Every row comes from one small tree of marks. Brackets hold a mark, then the marks that hang from it, in alphabetical order. Every link used is in the known rows. Which tree was each row made from?
(in the rows, 128 means zero)
Known rows
{vakuf {nuben {mibor nubi}} {tuditi lobi rateb}}: [136  89 186 143  98  96 127 177  45 103 139 130 137 143 155 162 133 107
 120 136  90 168 172 125 146  74 110 113  81 103 201]
{rateb tuditi}: [141  85 124 135 118 109 126 136 103 127 141 114 113 122 133 133 125 116
 146 130  97 163 147 119 103  86 123 123 113 117 173]
{nubi {buze {tuditi lobi vakuf}} {mibor rateb}}: [145  99 179 112 143  86 142 174  57 139 140 120 132 140 138 158 140  37
 120 109  70 148 139 148 116 114 124 114  97 112 203]
{mibor {nubi dira} {rateb {tuditi lobi}}}: [146  92 145 123 140  74 129 173  60 139 146 108 109 131 153 147 148  73
 141 131  65 163 169 107 121  79 123 124  75 117 187]
{nubi {buze {tuditi rateb}} dira}: [143 116 147 114 139 114 163 151  79 138 143 118 122 123 148 144 133  58
 120 122  98 149 147 141 104  88 126  94 100 118 184]
{nubi dira}: [133  98 117 128 124 114 146 134 104 130 136 101 107 119 142 123 130  99
 128 123  87 159 166 127 113  82 128 112 103 112 163]
{nuben noni}: [154  87 133 140 107 127 130 141 110 117 138 113 111 136 143 133 118 110
 144 117  88 153 160 126 107 101 120 114 121 113 170]
{tuditi {rateb {mibor nubi}} {vakuf nuben}}: [134  76 150 137 106  92 146 164  63 128 122 141 136 138 167 123 134 107
 116 122  90 177 178 111 130  71 112 124 105 112 180]
{nuben mibor {noni {lobi {tuditi piga}} zunu}}: [167  86 164 156 106 129  99 151  99 112 177  91 126 122 174 184 126  66
 162 133  42 165 144 158 137  93 115 114 123 112 201]
{buze tuditi}: [146 103 138 141 112 117 141 143 107 128 129 110 105 126 137 141 120 107
 135 123  99 155 148 133 103  81 125 101 120 119 177]
{nuben {mibor rateb} {noni {lobi tuditi} zunu}}: [174  96 152 141 116 122  98 148  86 137 180  80 123 128 168 179 129  75
 159 147  41 163 132 155 138  85 110 111 112 109 188]
{nubi {buze {tuditi piga}} dira}: [136 104 156 118 140 108 143 148  81 126 141 106 118 118 146 158 135  55
 130 113  96 152 149 150 105 103 125  95 105 117 197]
{lobi {tuditi buze vakuf}}: [136 100 146 124 120 107 143 155 103 118 136 115 117 136 148 135 124  71
 150 124  79 174 156 131 110  93 122 124 114 125 191]
{noni lobi}: [131  80 128 140 108 123 125 127 109 106 138 104 112 133 147 140 129 108
 141 120  63 157 156 127 120  95 122 112 121 112 164]
{buze {tuditi lobi {rateb {mibor nubi}} vakuf}}: [150  95 173 152 111  84 161 191  67 129 123 145 126 139 162 141 133  61
 130 109  65 165 178 107 112  66 122 124 108 121 206]
{tuditi buze piga}: [132  85 158 127 123 118 129 155  98  95 132 115 112 147 139 147 118  73
 132 117  79 166 164 134 107 106 115 119 111 127 195]
{buze {tuditi lobi piga}}: [151  96 176 142 117 109 137 168  95  99 133 124 106 133 142 162 124  70
 134 106  74 154 163 123 110  94 121 107 113 124 212]
{buze {tuditi piga rateb}}: [158  99 171 139 118 117 153 165  96 115 129 144 117 134 147 151 119  70
 124 119  92 154 165 121 101  78 111  99 105 134 204]
{zunu {noni {lobi tuditi}}}: [146  90 147 138 115 118 122 135  90 111 155 103 114 131 162 171 128  93
 161 119  55 154 165 126 124  82 126  98 122 103 178]
{nubi mibor}: [132  85 130 139 117 112 131 137  95 131 138 105 117 132 138 129 120  99
 116 125  84 151 157 145 119  95 136 115 106 103 163]
{nubi buze dira {mibor {rateb {tuditi piga}}}}: [135  81 153 100 167  85 120 153  45 147 162 107 137 122 144 154 145  34
 123 129  85 150 144 151 117 112 122 116  72 106 197]
{rateb {mibor nubi} {tuditi buze lobi}}: [126  79 153 138 125  84 111 173  56 110 147 105 116 143 146 149 128  73
 149 122  67 173 163 121 118  92 131 143 109 106 199]
{nuben {mibor {rateb tuditi}} {noni lobi zunu} vakuf}: [175  85 148 144 125 122 105 168  89 129 171  96 136 114 162 167 149 103
 155 143  63 170 122 147 121 102  93 139 112 124 181]
{piga {tuditi lobi rateb}}: [154  98 154 133 116 111 144 171  80 104 142 137 115 144 137 143 118  84
 145 122  61 155 160 115 129  83 116 106  99 122 211]
{noni zunu}: [142 102 120 136 108 121 127 135 118 129 140  95 107 124 135 138 120 118
 128 127  75 174 144 143 117  82 131 115 125 125 170]
{nuben {mibor {nubi buze}} {noni lobi zunu}}: [146  83 151 151 101 120 100 151  80 126 166  78 132 139 170 180 138  89
 149 129  44 163 132 174 134 110 126 121 126 105 170]
{mibor {nubi {buze {tuditi piga vakuf}} dira} rateb}: [145  99 173 115 145  75 153 179  57 152 125 123 131 132 162 161 154  37
 131 114  80 163 161 137 107  94 112 104  84 131 206]
{mibor {rateb {tuditi buze vakuf}}}: [142  85 149 108 140  93 138 163  81 128 133 127 124 140 136 138 133  69
 147 129  87 176 144 116  98  99 101 136 103 132 193]
{mibor {nubi buze} {rateb tuditi}}: [141  85 144 119 132  85 111 152  60 149 146 109 126 143 144 152 142  96
 146 136  84 160 140 132 108  97 121 119  91 118 181]
{rateb {tuditi lobi vakuf}}: [143  82 147 132 119  95 143 161 100 112 135 133 119 127 138 135 136  89
 149 110  75 169 155 103 106  95 119 140 114 125 193]
{tuditi buze {rateb mibor} vakuf}: [133  86 151 126 125 108 157 163  80 115 129 137 133 144 145 120 119  60
 125 117  77 173 166 118 107  86 111 135 115 122 192]

Which tree is each row?
[158  94 134 138 106 120 124 148 118 123 154 103 122 117 170 153 134  78
 167 121  48 176 145 138 127  95 123 118 133 123 185]
{nuben {noni {lobi {tuditi vakuf}} zunu}}
[142  98 128 136 109 112 129 139 118 127 149  99 120 114 161 150 136  85
 154 126  46 181 142 139 129  82 127 117 127 126 182]
{noni {lobi {tuditi vakuf}} zunu}
[126  94 137 127 132  95 143 151  53 145 145 110 133 134 160 130 137  68
 121 125  76 158 169 137 120  78 134 114  91 104 177]
{tuditi {rateb {mibor {nubi buze dira}}}}
[154  94 159 132 116 102 164 181  85 107 130 153 126 142 141 135 126  73
 148 113  60 163 162 107 125  86 108 118 101 131 215]
{piga {tuditi lobi rateb vakuf}}
[132  94 167 116 111 110 134 159  65  89 134 139 128 134 138 144 128 107
 121 124 101 167 168 113 137  86 111 104  92 111 202]
{vakuf nuben {tuditi lobi rateb}}
[140 114 152 124 131  99 160 166  68 147 136 117 122 132 162 148 140  63
 122 125  91 153 158 140 109  81 132  96  91 120 181]
{mibor {nubi {buze {tuditi rateb}} dira}}
[136  77 193 138 121  85 149 203  58  95 126 149 134 160 163 145 130  27
 126 103  44 176 193 108 118  92 112 142  99 129 224]
{tuditi buze lobi piga {rateb {mibor nubi}} vakuf}
[136  81 181 110 123 112 153 175  80  88 123 154 132 149 155 143 126  64
 114 114  94 179 171 117 118 107  94 123 105 133 204]
{tuditi buze piga rateb {vakuf nuben}}
[138  97 161 139 118 109 141 173  70 101 135 136 140 121 137 125 136 102
 129 120  87 165 172 116 120  79 112 127  94 117 209]
{nuben {vakuf {tuditi lobi {rateb mibor}}}}
[170  85 155 142 116 121 121 151  83 134 153 107 121 144 146 150 121  96
 139 136  78 148 149 136 114  92 100 119 103 108 177]
{nuben {mibor rateb} noni}
[142 101 123 138 110 120 110 130 113 123 160  83 110 116 158 157 128  97
 152 135  48 173 141 147 134  80 134 106 124 117 177]
{noni {lobi tuditi} zunu}
[134  85 137 121 104 126  98 134  85  98 148  97 129 114 151 164 133 121
 148 129  90 181 144 148 147 101 112  98 126 104 184]
{vakuf {nuben {noni lobi zunu}} tuditi}
[141  86 176 123 124 112 164 176  96  97 122 153 130 152 149 137 123  46
 123 110  75 172 173 115 102 101 101 129 105 142 206]
{tuditi buze piga rateb vakuf}
[162  90 143 160 103 141 118 158 114 111 159  89 128 117 165 157 140 117
 144 129  59 167 136 160 126 105 107 134 130 120 168]
{nuben mibor {noni lobi zunu} vakuf}
[147  93 174 128 119 100 154 175  63 109 130 146 129 128 155 140 129  75
 118 109  92 168 164 110 126  79 110 116 117 110 208]
{buze {tuditi lobi {rateb mibor} {vakuf nuben}}}
[140  90 174 140 123  96 124 178  57 116 146 125 127 150 169 151 120  44
 140 132  63 170 182 128 122  73 123 118  94 118 216]
{lobi {tuditi buze piga {rateb {mibor nubi}}}}
[169  80 158 149 117 131 120 163  90 114 154 106 132 135 163 152 144 105
 146 132  63 150 147 139 120 108  89 129 106 114 173]
{nuben {mibor rateb} {noni lobi} vakuf}
[151 106 135 134 112 124 126 143 107 122 161 105 118 124 165 155 126  80
 141 138  46 170 147 136 132  72 127 104 114 125 184]
{noni {lobi {tuditi rateb}} zunu}
[124  95 170 120 126 104 132 167  53  92 141 128 133 143 130 141 118  58
 132 120  78 169 170 121 123  83 118 120  99 109 219]
{vakuf {tuditi buze lobi {rateb mibor}}}
[149  92 163 141 115 105 156 161 107 119 117 138 120 124 145 146 128  76
 136 107  92 164 160 122  97  89 111 112 118 135 202]
{buze {tuditi piga vakuf}}
[136  92 160 125 122 111 123 161 105 100 149 106 123 127 164 168 133  41
 154 119  40 190 149 145 128 102 117 123 124 135 210]
{noni {lobi {tuditi buze piga vakuf}} zunu}
[145  94 144 139 113 118 107 140 109 111 159  94 114 118 162 168 130  76
 151 128  43 174 149 145 133  85 126 106 119 124 198]
{noni {lobi {tuditi piga}} zunu}
[136  85 189 142 121  79 135 182  54 119 129 127 134 138 156 164 141  45
 140  96  64 163 163 134 113 100 127 123 114 117 223]
{rateb {mibor {nubi {buze {tuditi lobi piga vakuf}}}}}
[129  94 193 118 116 114 128 173  47  81 147 126 135 147 140 163 122  79
 119 134  97 172 159 135 141  93 101 117  91 105 211]
{vakuf {nuben mibor} {tuditi buze lobi rateb}}
[152 107 134 138 107 127 126 159 109 118 137 107 130 107 138 138 136 133
 146 127 103 178 148 149 114  97 115 118 116 129 187]
{nuben {noni zunu} {vakuf tuditi}}
[146  92 148 171  98 112 137 168  97 130 133 105 124 133 158 136 141 139
 128 135  84 161 160 143 115  83 116 136 100 120 162]
{nuben {mibor nubi} vakuf}
[144  76 161 140 119 105 154 160  86 118 126 154 139 134 151 125 125  64
 124 110  74 167 177 108 108  78 106 128 108 126 204]
{tuditi piga {rateb mibor} vakuf}
[154  95 137 161 110 120 127 174  97 129 157  79 127 111 186 156 156 102
 141 132  53 171 156 160 135  94 117 133 109 117 161]
{nuben {mibor {nubi dira}} {noni lobi zunu} vakuf}
[132  90 146 127 126 117 138 153  76 112 140 121 123 146 141 128 113  71
 123 126  79 165 164 126 111  84 118 123 113 113 187]
{tuditi buze {rateb mibor}}
[138  79 189 127 129 101 151 187  69  86 133 151 133 151 149 141 123  23
 125 100  53 172 181 109 113  99 106 141 108 128 227]
{tuditi buze lobi piga {rateb mibor} vakuf}
[149  96 179 123 126 108 156 178  93 106 135 148 129 144 160 144 122  35
 140 120  71 172 172 119 109  90 108 122  99 140 217]
{lobi {tuditi buze piga rateb vakuf}}
[146 108 153 122 122 120 141 159  92 114 147 120 115 145 150 140 114  66
 138 135  78 163 160 128 113  83 122 111 101 124 193]
{lobi {tuditi buze rateb}}
[134  75 200 129 117 107 133 181  70  76 139 127 129 149 153 165 130  61
 123 110  74 177 163 134 133 117  97 140 109 116 213]
{tuditi buze lobi piga {vakuf {nuben mibor}}}
[130  56 149 115 128 108 109 154  62  92 149 117 138 126 164 148 137  75
 162 116  87 181 148 124 126 119 100 137 135  98 189]
{rateb mibor {tuditi buze {vakuf {nuben {noni lobi}}}}}
[139  85 164 109 151  89 115 175  53 118 157 108 117 147 134 154 128  44
 129 129  68 159 147 134 121 112 122 132  88 109 198]
{nubi {mibor {rateb {tuditi buze lobi}}}}
[124  89 118 144 120  92 134 144  74 144 135  93 114 122 156 123 134  97
 130 126  78 164 178 129 123  67 136 118 100 100 166]
{rateb {mibor {nubi dira}}}
[145  64 152 128 111 120 134 152  72 100 139 140 143 132 173 134 133  84
 137 112  75 166 168 112 133 100  98 121 125 102 182]
{tuditi {rateb mibor} {vakuf {nuben {noni lobi}}}}
[116  86 163 133 103  99 107 144  44 124 141 100 144 135 145 164 138 128
 131 140 114 167 144 163 139  95 118 106  94  93 184]
{vakuf {nuben {mibor {nubi buze}}} tuditi}
[130  88 150 138 117 102 135 168  65 121 133 120 123 154 155 132 120  75
 125 128  72 169 175 126 115  76 124 125 104 114 184]
{tuditi buze {rateb {mibor nubi}}}
